Each row was made from one path, in order. Every step used is in the known rows, and no mark comes twice. Write each row's path.
Known rows:
bofa > vupan > fuso > numidid > godo: [ 0.40  0.11  2.03  2.17  4.02 -2.56 -3.24  0.13 -1.00 -0.61  0.40  0.75
  1.30  4.57 -0.49 -2.03 -1.04  4.49 -0.77 -0.46  3.99  0.47]
godo > rifo > vupan > bofa: [-4.50 -0.86  1.44  2.42 -4.71 -3.30  1.82 -4.14  4.26 -0.19 -2.95 -0.48
  2.87 -2.54  0.21  0.71  6.98 -3.71 -2.14 -1.43  0.79  3.39]
godo > bofa > vupan > fuso > numidid: [ 2.97 -0.30  3.11  1.30  0.77 -4.33 -1.96 -1.54 -3.40  2.02 -2.85  1.50
  3.08  1.68 -3.56 -1.78  2.40  0.90  1.80  1.63  2.92  0.71]
fuso > numidid: [-1.33  1.56 -1.78  1.99 -2.36 -4.01 -0.69  0.80 -0.58  0.62  0.05 -2.21
  0.76 -1.13  2.11  2.74 -2.57  2.56  3.37  0.62  1.83 -0.33]
godo > fuso: [-1.06 -0.93  0.86  4.41  1.12 -2.84  0.46  2.71  0.13 -0.29 -1.50 -4.07
  3.98 -3.48 -1.24  0.54  0.36  0.16 -2.03  1.07 -3.03 -0.63]
bofa > vupan: [-1.92  2.32  0.65  5.19 -0.07 -3.97 -0.04 -0.02 -2.56  1.78 -1.68 -1.02
  0.79  0.52 -1.41  2.08 -0.72  3.57  0.82 -0.40 -0.18  0.96]
godo > fuso > numidid: [-0.92 -1.01 -0.73  2.19  1.04 -3.38 -0.90  2.00  0.74  0.33 -0.62 -4.10
  3.77 -2.86  0.21  0.65  0.34  1.64  1.12  1.90 -0.95 -1.49]
godo > bofa > vupan > fuso: [ 2.66 -0.06  4.17  3.08  1.17 -3.78 -0.67 -0.81 -4.06  1.06 -3.88  1.59
  3.37  0.88 -5.29 -1.89  2.40 -0.84 -1.33  0.62  0.42  1.35]
vupan > bofa: [-2.99  1.67  0.58  3.65 -4.74 -4.64  1.01  0.05  0.09  0.68 -2.82 -0.06
  1.25 -1.10  0.77  1.79  0.37 -0.70 -0.60 -0.98 -1.53 -0.08]
fuso > numidid > godo > bofa > vupan: [ 1.37  1.99  1.16  2.26  1.55 -4.59 -3.49 -4.74 -3.27  3.06 -1.22 -1.63
  1.24  4.06 -1.81 -1.80  0.76  4.85  3.62  1.01  3.52  0.26]
godo > bofa > vupan: [ 0.89  2.01  2.26  4.18 -0.69 -4.79 -0.45 -3.07 -5.15  3.33 -3.56 -1.18
  2.07  0.35 -3.79  0.16  1.53  1.42  1.67  0.75 -0.10  0.94]
vupan > godo > fuso > numidid: [-2.19 -0.47 -0.51 -0.80  3.33 -1.98 -0.94  3.50  1.44 -0.09  1.28 -3.00
  2.91  0.13  2.32  3.16  0.13  0.05 -0.98  1.98 -1.53 -0.76]
rifo > vupan > fuso: [-1.64 -1.60  0.69  2.06 -0.92 -1.95  1.19 -0.11  1.16 -3.11 -1.86 -0.89
  2.79 -1.94  0.75  0.31  3.33 -2.21 -1.80 -1.74  0.92  2.04]
fogep > vupan > fuso > numidid: [-0.26  0.71  0.39 -1.28  3.41 -2.11  0.02  1.72  1.60 -0.32 -1.21  1.98
  2.96  1.83  0.59  2.12 -0.71  1.26  0.95  1.57  2.96 -0.20]
bofa > vupan > fuso > numidid: [-0.47  0.13  1.66  1.78  1.44 -3.18 -1.49  1.50 -1.36  0.54 -0.85  1.29
  1.96  1.69 -1.53  0.02 -0.31  2.70  0.48  0.25  2.80  0.43]
godo > rifo: [-1.60  0.56  1.33  3.61 -0.86 -2.73  0.67  0.37  1.09 -0.20 -0.83 -1.59
  2.12 -3.06 -1.26  1.60 -0.60 -1.68 -2.46  0.53  0.90  2.44]
fuso > numidid > godo > rifo > vupan: [-2.71 -0.86 -0.71  1.14  0.10 -1.71 -1.50 -4.68  4.55 -1.53  1.03 -3.32
  1.51  0.01  2.29 -0.25  3.44  1.18  0.29 -0.63  5.14  2.90]
godo > fuso > numidid > vupan > bofa: [-1.87 -1.37  3.65  2.74 -0.07 -4.40 -0.26 -1.05  1.88  2.52 -2.42  0.11
  3.81 -0.34 -0.54 -0.01  4.84  0.44  0.18  0.31 -0.23 -1.71]
fogep > godo > bofa > vupan > fuso > numidid: [ 5.02  0.30  4.57  1.05  4.30 -4.56 -2.97  0.35 -0.20  2.94 -1.93  2.01
  2.09  3.72 -3.44  1.68  4.84  0.51  1.63  0.59  4.26  1.80]
fuso > numidid > godo > rifo: [-0.70  0.41  0.43  1.78  1.32 -2.10 -2.41 -1.78  2.46 -0.60  1.29 -2.29
  0.80  0.43  0.90 -0.23 -1.53  1.97 -0.38  0.48  4.32  1.48]

Write each row's path:
[ 1.78 -2.21  1.31 -0.52  0.79 -3.07 -2.45 -4.61  0.16 -1.91 -1.43 -1.72
  2.74  1.55  0.63 -3.31  4.50 -0.77  1.21 -0.27  4.60  1.43] -> rifo > vupan > fuso > numidid > godo > bofa
[-2.59  0.15  2.24  2.08  5.72 -1.82 -0.32  2.89 -0.90  1.05 -0.31 -1.90
  3.07  1.68 -1.45  2.38  2.15  0.97 -3.76  0.68 -3.06  0.47] -> bofa > vupan > godo > fuso
[ 0.88 -1.79  2.41  0.61  3.29 -1.16 -2.57  0.36  3.28 -2.79  1.37  0.07
  2.40  0.93 -0.23 -2.29 -0.86 -0.63 -3.63  0.54  4.98  1.66] -> vupan > fuso > numidid > godo > rifo
[-0.71 -0.04  1.43  2.73  1.36 -2.18  0.14 -1.28  6.42  0.05 -0.22 -2.14
  1.27 -1.63  0.13  4.54  6.89 -2.44 -2.12 -1.65  3.52  4.77] -> fogep > godo > rifo > vupan
[-2.22  1.41  3.44  4.67 -3.27 -4.61  0.76 -2.64 -0.38  1.99 -3.08  1.78
  0.82  0.25 -0.24  1.74  2.46 -0.66 -0.72 -1.80  0.25  0.34] -> numidid > vupan > bofa
[ 0.36  1.91  1.16  0.02 -0.25 -3.45 -0.05 -0.16 -2.74  0.98 -1.26 -1.38
  0.97  0.66  0.11  2.91 -0.01 -2.98 -0.48  0.74 -1.23  1.33] -> vupan > godo > bofa
[-2.88  1.63  2.92  1.78  3.32 -1.57 -0.05  0.55  0.05  1.39  0.49  0.63
  1.24  2.27 -1.42  3.09  1.23 -0.95 -4.20  0.43  0.79  3.53] -> bofa > vupan > godo > rifo
[-1.26  0.69  0.08 -0.61 -1.20 -3.11  0.68 -3.64 -1.12  0.20 -1.57 -2.54
  1.47  0.15  1.48  2.70  4.74 -3.38  0.51 -0.49 -0.30  2.65] -> rifo > vupan > godo > bofa
[-2.42  0.28  0.93  0.06  4.96 -2.46 -1.48  2.33  0.05  1.89  0.80 -1.95
  2.96  2.76  0.04  2.26  1.89  2.93 -0.56  1.77 -0.86 -0.35] -> bofa > vupan > godo > fuso > numidid
[ 1.10  1.44  2.83 -0.91  1.20 -3.75 -1.57 -2.96 -2.52  2.77 -0.39  0.61
  0.31  2.94  0.28  3.13  1.49 -1.09  2.71  0.93  2.90  0.92] -> fuso > numidid > vupan > godo > bofa
[-1.46 -1.72 -0.29  0.37 -1.50 -2.61 -0.09 -0.59  2.05 -2.34 -0.48 -1.04
  2.40 -1.22  2.47  0.44  2.83 -0.59  1.46 -0.85  3.26  1.41] -> rifo > vupan > fuso > numidid
[-0.45 -1.20  2.55  3.22  2.58 -3.41 -0.94 -0.49  0.15  1.40 -0.79 -2.09
  3.44 -1.37 -1.00  0.41  2.17  1.97  0.91  1.14  0.80 -0.86] -> godo > fuso > numidid > vupan
[ 3.12 -0.02  2.38 -1.70  5.56 -2.40 -2.35 -2.69  0.02 -0.03 -1.57  1.40
  3.27  4.38 -1.02 -1.91  1.03  1.13  1.38  1.97  4.25 -0.02] -> fogep > vupan > fuso > numidid > godo > bofa
[-3.11  3.60 -0.51 -1.03  4.23 -1.37  1.08  1.70  0.47  0.43 -0.27  0.44
  1.09  3.23  2.41  6.19 -1.18  0.12 -1.43  0.41 -0.43  1.35] -> fogep > vupan > godo
[ 1.71 -0.67  3.87  3.26  5.47 -3.26 -2.34  1.37  3.63  2.36  0.42 -1.47
  2.23  0.75 -0.73  3.65  4.79  1.71  0.42  0.12  2.16  0.14] -> fogep > godo > fuso > numidid > vupan
[-0.74  1.82 -1.45  2.30  0.01 -3.32 -2.44 -0.69  0.15 -0.56  1.05 -3.17
 -0.32  1.71  2.85  0.37 -3.21  4.53  2.11 -0.03  2.83 -0.38] -> fuso > numidid > godo
[-0.62 -0.96  0.73  4.61  3.87 -2.14 -1.27  1.19  0.52 -1.58 -0.13 -5.06
  3.20 -0.87 -0.55 -1.65 -0.25  1.51 -3.21  0.06 -2.22 -0.65] -> numidid > godo > fuso
[ 0.96 -0.76  4.14  4.15  1.45 -2.50  0.08  0.60 -1.38 -1.15 -1.58  2.46
  1.86 -0.22 -1.76  0.20 -0.03 -1.50 -2.87 -1.17  1.65  1.17] -> numidid > vupan > fuso
[ 2.89 -0.18  4.73  3.23  3.85 -3.08 -2.51 -2.55 -3.77  0.27 -2.57  0.33
  2.46  3.56 -4.37 -3.74  1.74  0.45 -2.64 -0.20  1.69  1.23] -> numidid > godo > bofa > vupan > fuso
[ 0.79 -2.31  2.76 -0.39  2.95 -1.52 -1.39 -0.02  7.67 -1.28  0.51  0.52
  2.50 -0.48  0.54  2.53  7.56 -3.58 -2.07 -0.98  6.22  4.43] -> fogep > godo > rifo > vupan > fuso > numidid
[-2.87  2.82  0.70  1.99  2.33 -2.70 -0.16  1.30 -2.30  1.47 -0.06  0.05
  0.11  3.25  0.50  4.12 -0.64  1.60 -1.41 -0.65 -0.72  1.54] -> bofa > vupan > godo
[-1.48 -0.59  3.92  2.31  5.12 -1.49 -0.27  1.72  0.10  0.24  0.04 -1.43
  2.72  0.65 -0.37  2.61  2.34 -1.64 -4.40 -0.07 -2.19  0.46] -> numidid > vupan > godo > fuso
[ 3.81 -1.01  1.86  0.24  1.43 -3.40 -3.10 -1.33 -1.55 -0.76 -1.02 -0.70
  2.24  2.04 -0.53 -3.07 -0.52 -0.14  0.14  0.74  3.53  0.06] -> vupan > fuso > numidid > godo > bofa
[-4.08 -1.12  0.59  0.45 -2.70 -3.08 -1.19 -5.80  6.11 -0.36 -0.62 -1.12
  1.78  0.82  2.56 -1.25  6.17 -0.44 -0.13 -1.35  4.21  2.41] -> fuso > numidid > godo > rifo > vupan > bofa
